Every row comes from one small tree of marks. Brackets hold a mark, then the marks that hang from it, in the order of their numbers. Every link used is in the known rows. Which tree was each row made from?
Known rows
{Q_432 Q_95}: [  4  -4 -29  20   6  14   5   8  18   7  17   4 -17  10 -11   6   5   4
 -12]
{Q_152 Q_462}: [ 12  -9 -23  18 -17  13   6   1  -1  18  10   5  -4  20  -7   9  -9 -10
  -6]
{Q_770 Q_380}: [ 22   2 -21  16 -12   7   8   0  10  13  -4 -18 -16  18 -21   0   1  -8
   0]
{Q_152 {Q_462 {Q_95 Q_78}}}: [  6  -6 -34  18 -20  41  17  -5 -12  31 -11   3 -16  19  -8  -8 -18 -26
   5]
{Q_462 {Q_95 Q_78 {Q_380 Q_714} Q_432}}: [ 35  21 -28  24 -25  64  37  10   9   6 -29 -29  -7  19  -2 -48 -21 -28
  22]
{Q_770 {Q_380 {Q_95 Q_78} Q_714}}: [ 37  10 -26  36 -16  13   1   3  25 -14 -20 -25 -13  25 -15 -36  -3  -3
   5]
{Q_78 Q_95}: [ 20   3 -32  13 -21   9  16   4   5  -2  12  -9 -22  12 -12  14   9  -5
 -20]
{Q_432 {Q_95 Q_78 {Q_380 Q_714 Q_770} Q_462}}: [ 28  11 -38  49 -12  42  29  -6  16 -23  -6  -4  -9  23  -5 -51  -7 -17
  15]
{Q_380 {Q_95 Q_462}}: [  2  13 -22  24 -23  21  25   1   3 -23  -2  -7 -13  17  -3 -18  -4   8
  -1]
{Q_770 {Q_380 {Q_95 Q_78 Q_432} Q_714}}: [ 41  22 -22  42 -20  24  13  -2  34 -20 -29 -29  -8  31 -19 -43  -8  -9
  10]
{Q_380 {Q_95 Q_78 Q_432 Q_462} Q_714 Q_770}: [ 27  31 -19  51 -37  39  32 -11  16 -57 -14 -22   2  36  -3 -64  -6 -11
  11]
{Q_152 {Q_462 Q_95}}: [  3 -12 -33  11 -11  26  12   3  -6  30  -1   1 -16  18  -6   3 -13 -18
   0]
{Q_770 {Q_380 Q_95}}: [ 20   5 -22  24  -7   7   6   1  21  -7 -11 -21 -15  24 -17 -11  -2   3
  -3]
{Q_432 {Q_95 Q_78 Q_380 Q_462}}: [ 11  12 -41  37 -12  51  38  -8  10   1 -11   6 -16  13  -8 -29 -15 -15
  14]
{Q_152 {Q_462 {Q_95 {Q_380 Q_714 Q_770}}}}: [ 30 -10 -34  26 -10  29  14   8   3   9  -7 -14  -5  29   0 -29 -15 -25
  11]
{Q_380 {Q_95 Q_78}}: [ 12  14 -18  24 -24  28  12   2   4 -14  -5 -12  -9  19  -3 -23  -8   0
  -7]
{Q_380 {Q_95 Q_432} Q_714 Q_770}: [ 33  18 -10  38 -19  15   8   6  27 -51   2 -31   7  37   0 -43   3   1
  -5]

Which tree is each row?
[ 22  36 -24  34 -44  70  62 -12   0  -9 -28 -12   0  19  -5 -44 -24 -28
  25]
{Q_95 Q_78 Q_380 Q_432 Q_462}
[ 44  25 -37  41 -33  35  48  -7  19 -40 -11 -22  -6  29  -8 -37  -1 -21
   7]
{Q_78 {Q_95 {Q_380 Q_714 Q_770} Q_432 Q_462}}
[ 25  13 -42  22 -28  30  43  -2   2 -10  -7 -10 -20  12  -9  -8  -4 -13
   1]
{Q_78 {Q_95 Q_380 Q_462}}
[  6  33 -21  36 -38  51  44 -12   7 -29 -21  -9  -6  24  -6 -38 -14  -8
   9]
{Q_380 {Q_95 Q_78 Q_432 Q_462}}
[ 33  12 -14  38 -25  16   0   3  11 -42   2 -25   0  32   1 -49   2  -4
  -4]
{Q_380 {Q_95 Q_78} Q_714 Q_770}
[ 18  10 -30  12 -22  57  33   8 -10  20 -20 -20 -17  13  -1 -30 -20 -27
  14]
{Q_462 {Q_95 Q_78 Q_380}}
[ -2  10 -37  34 -13  39  29 -11   6   1  -1  14 -22  10 -12 -15  -4 -10
   4]
{Q_432 {Q_95 Q_78 Q_462}}
[ 20   0 -28  30   7  25  15   4  19  -9  12  -8  -6  24  -6 -17  -3  -8
  -3]
{Q_432 {Q_95 {Q_380 Q_770}}}
[ 14  12 -36  43 -12  50  40 -14   8 -15  -4   1 -10  22  -7 -39 -10 -20
  12]
{Q_432 {Q_95 Q_78 {Q_380 Q_770} Q_462}}
[  8  20 -22  15 -28  58  36  -1  -3  15 -18 -17 -15  17  -8 -22 -14 -26
   7]
{Q_462 {Q_95 Q_78 Q_432}}
[ 17  30 -27  40 -27  41  41 -19  19 -20 -34 -17 -13  30 -21 -37 -14 -14
  15]
{Q_770 {Q_380 {Q_95 Q_78 Q_432 Q_462}}}
[ 18  16 -25  12 -16  56  40  11   7  12 -19 -26  -9  18  -2 -23 -19 -21
  13]
{Q_462 {Q_95 Q_380 Q_432}}
[ 20  10 -36  27 -23  64  40  -5   0  23 -26  -8  -4  26  -5 -27 -32 -37
  18]
{Q_152 {Q_462 {Q_95 Q_78 Q_380 Q_432}}}
[ 33  28 -29  49 -27  32  30 -10  28 -27 -36 -23 -12  30 -19 -51 -10 -10
  18]
{Q_770 {Q_380 {Q_95 Q_78 Q_432 Q_462} Q_714}}
[ 30   1 -30  12 -11  33  17  25   4  12 -12 -26 -15  11   2 -28  -9 -11
  12]
{Q_462 {Q_95 {Q_380 Q_714}}}
